Known rows, with every way that one mark hangs from another:
K[U[P X]]: [ 20  -1 -12 -18  -6 -12  21  -9  -7  -4   7   1   9  -4 -33  -1  20 -26
  -3  -6   3  27   1  -4  -3]
A[E[U W]]: [ 15  -5 -43 -22  18 -14  14   6  35   2   0 -12  14 -23   9 -12  16 -23
  -7  -1   6  27  25 -10  36]
K[U[E[W] P X]]: [ -7 -12  -5 -19   5 -11  15 -11 -12  -5   3   2  11   7 -28  15  23 -29
  -2  -9  13  22 -10 -14  15]
U[G[W[E]] K P X]: [-15   8   4   0 -11 -18   8   5 -32   0  -4  -1   6   0  -9 -36  27   3
  10   2   2  23  14  20  11]
U[D E[W] G K]: [-35   4   8   0   6   6   4   9 -23  12  -4 -15   2   9  15 -13   7   9
   2  -1  14  12  58 -19  38]
W[E[A U]]: [ -1  -1 -22 -24   0 -32  11   1  17  -6  -7 -27  28 -17 -14  10   2 -15
   9   0   8  33  41  13  -5]
X[U[D E[W] K P]]: [-27 -12 -10  -5   1   5  14 -13 -25   8   2  -2  -1  14 -20  10  14  -9
  -3  -9   5  13   6 -30  13]
U[E G X]: [ -8   7  10  -7  -8  -4  11   8  -6   6  -5 -14  -1   9  10 -14   1  -8
   4   3   3  19  18  -4  29]
X[U[G[W] K]]: [ 14  11 -20   1  -6   2  19  -1 -16  12  -3  -6  -2  -7 -22  -9  13   0
 -12   3  16  13  36  -4  16]
P[U]: [  6 -17 -30 -17  -3 -15  13   3  10   6  -2 -31  19 -29 -25 -19  -8 -21
 -10   1   4  17  -7 -17  23]
K[U[E]]: [  0   1  -3 -19   0  -8  32  -4   1  -2   1 -15  10  -9 -15  17   5 -25
  -4   2  14  20  17 -14  12]
E[A W[G]]: [ 15 -18 -36 -31   0 -29   3   2  13   9  -4 -29  21 -21  -8 -14   0 -25
 -11   5  25  34  29   0  15]
K[U[D G P]]: [ -1  10   3 -23  -5   1  24   2 -16   1  -1  -3  10 -17 -30 -25  23  11
 -13  -8  10  28  42  -5 -20]
A[E[U]]: [ 23   5 -30 -18   3 -12  23   7  34   1  -1 -14   9 -28  32  -9   9 -18
  -2   6   1  23  17  -2  15]
U[D E G X]: [ -8  13  13  -3  -7  11   5   6 -21   7  -7 -13  -6   2  27 -16   4   4
   9   1  -3  18  35 -23  26]
U[G]: [ -1   6 -15 -20  -4 -15  21  13  15   6  -1 -23  10 -13 -20 -40   0  -7
 -12   1   5  26  46   1  23]
G[U[K P] W]: [  6  -1   0 -19 -18  -9  36   8  -8   0  -4  -5   6 -22   9   2  26  -7
   2   6  20  -1 -27  11   5]
E[A]: [ 20  -3 -32 -33  -8 -25  24   7  25   5  -4 -30  15 -25  -9   7  -7 -26
   0   5  11  22  31   0   7]
X[U[E K]]: [ -8   1  -7   2  -7  -5  23 -11  -9   9   3 -13  -5  16 -14  21  -3 -21
   0   4   2  11  15 -19  16]
P[U[E[A W] G X]]: [-12 -12  -3 -15   2 -11 -19  10 -19  10 -12 -18  17   1  -4  17   2  -4
  -6  -1  18  14  -8 -11  20]
E[A U[G K] W]: [ -3   4  -8 -13   4 -15  -7   4   1   9  -8 -13  19   3   1  10  10   6
  -2  -4  30  21  72  16   9]
A[E[U[G]]]: [ 12  16 -14 -16   1  -8  18  14  25   4  -4 -10   8 -23  26 -25  13   3
  -9   5   5  25  33   7   7]
G[U W[E]]: [  3   3 -18 -23  -2 -18  27  13   0  -7  -6 -23  19 -30 -29 -13  21 -17
   1   6   9  13   1  -1  37]
X[U[D G P]]: [  3   4 -16 -17  -8   3  19  -4 -10   8  -2  -6   3  -9 -37 -31  14   7
 -18  -9  -5  26  25 -14 -13]
X[U[P]]: [ 11 -10 -36 -23  -9 -16  32 -12  12   2   5 -12   7 -10 -51 -16   8 -24
 -16  -5  -4  25  -9  -9  -4]
E[A U[D G P] W]: [ -5  -6 -11 -32   2  -9   2   4   1   2 -14  -9  22 -22   0  -8  20  14
  -6 -15  24  28  43   5 -16]

Rows:
[ 24   2 -17 -15  -7 -11  17   2  18  -2   0   3   2 -16  42  -8  21 -16
   6   1  -9  25 -19   3  -1] => A[E[U[P X]]]
[ -6   2 -16 -23   9  -2   8  11   8   3  -6   1  11 -26  23 -36  31  14
 -11  -8   5  26  25  -4  -1] => A[E[U[D G P] W]]
[ -2  -7   8   0 -15  -8  -6   3 -28  12  -7 -19   6   6  32  46  -7 -13
  18  10  10   0 -19  -9   3] => P[U[E[A] K X]]
[ -6  10  20 -16 -19 -13  21  14  -6   8  -6 -20   7   3  32  53   5  -6
  12  14  21  -7   6   4   3] => G[U[E[A] K]]
[-23   3  14  -3 -17  -5  21  -4 -21  10  -1  -3  -2  22 -15  -2  10   6
  -9   0   7  14  -1   4 -17] => X[U[E G K P]]
[-15 -22 -16 -18   2 -17   9  -1   7   5  -4 -27  13  -9   7 -24   0 -25
 -10   4  20  30   5 -14  34] => U[E[W[G]]]
[  0   8   1 -13 -11   1   9   6 -15   5  -4  -4   0  -8   1 -39  14   5
   2  -6  -8  24  24  -6   3] => U[D G P X]
[-10  11  -9 -13  -9 -23  13  13 -13   4  -9 -21  18 -16  -4  -5  13   5
   6  11  19  19  48  24   3] => U[G[W[E[A]]] K]
[ 27   2 -24  -5  13   5 -17  -1  -6   6  -4  -2   2 -15  55 -25  22  -9
   2   1   2  33  28 -25  26] => A[E[U[D X] W[G]]]
[ 25   8 -14 -22  -8 -19  10  14 -12  -5  -9 -15  17 -22  -6  23  22 -17
  14   8  10  11   0   4  20] => G[U[X] W[E[A]]]
[-20  12  20   7 -10 -21  -7  -1 -25  -2  -3   0  11  23  -3 -23  22  12
  13  -7  -2  31  31  25  -5] => W[E[U[G K P X]]]
[  5  11  18  -7 -20 -14  -5   2 -15   6 -10   2   7   9  28  14  16  12
  13  -3  15  19  26  31 -29] => E[A U[G K P X]]
[  3   1   2  -4  -1   0  -5   6 -29  12  -2 -15   6   1  16 -14  18   0
  -3   3  17  10  39 -21  33] => E[W[G[U[D K]]]]
[  9   6 -27 -19  15 -10   6  14  26   4  -4  -8  14 -18   9 -27  18  -2
 -16  -2  11  27  42   2  28] => A[E[U[G] W]]
[ -4   9  10  14  -6  12 -16   7 -43  16  -6 -12   1   3  16 -17   3  15
   6  -1  -4  10  34 -21  19] => P[U[D G K X]]
[ -9  -3  -2 -28 -20 -15  25   0  -3   7  -7 -10   8  -1 -22  20   7   1
 -13   0  14  18 -11   8 -39] => X[U[E[A] G P]]
[ -4  15   7  -8 -10 -10  18  10   6   7  -3   2   4  -8  41 -21  23  16
  -3   4   7  18  15  24 -21] => A[E[U[G K P]]]
[  4  -5 -24 -26  -9 -41   6   3   5   4  -4 -36  24 -17 -10 -22  -2 -16
   1  12   9  39  33  12  -5] => W[E[A] G]
[  3   7  -7  -5 -11  10  24  -6 -33  10  -6   4  -5 -13  -8 -17  24  14
  -7  -4   9  14  21  -7  -8] => X[U[D G[W] K P]]
[  2 -12 -19 -13   9   0  -1  -9  -7  -4  -5   0   9  -9  -3 -14  22 -13
   6 -18   2  27  16 -19  24] => E[U[D P X] W]
[ 16  -8 -43 -23   9 -21   9   9  21  11   3 -21  12 -25  14 -43  10 -25
 -17  10   7  33  14 -11  30] => A[E[W[G]]]
[ -7  -6  -8 -20 -15  -3  36  -4  -9   1  -9  -3   2 -18 -19  -8  18  -1
 -15  -2  18  18 -32  -2  -9] => X[U[E G[W] P]]
[-17   8   9  -7 -14  -4  18   8 -16  11  -3 -10   1  -4  10 -33  11  17
   1  -3   3  18  39   3  -6] => U[D G K P]
[ 23   9  -1  -2  -8 -11  -3  -5  -4   5  -6  -9   5   5  30  36   4 -13
  21   2  12  17  41   8   4] => E[A U[K X]]
[ 10   5   0 -19 -15  -5  15   9 -10   4 -16 -11   3 -18  31  21  10  -5
   9   8  23  12   5   4   6] => U[E[A] G[W] X]
[-33 -12  -4 -10   9   6  -4  10 -21   9 -10 -24  15 -13  -6 -17   2   8
 -12  -6  13  14  12 -33  33] => P[U[D E[W] G]]
[ -5  -5 -19 -17  13 -12   1   5  17   1  -6 -16  20  -8 -21 -29  11  -5
 -14 -12  19  31  56   1  38] => E[U[G] W]
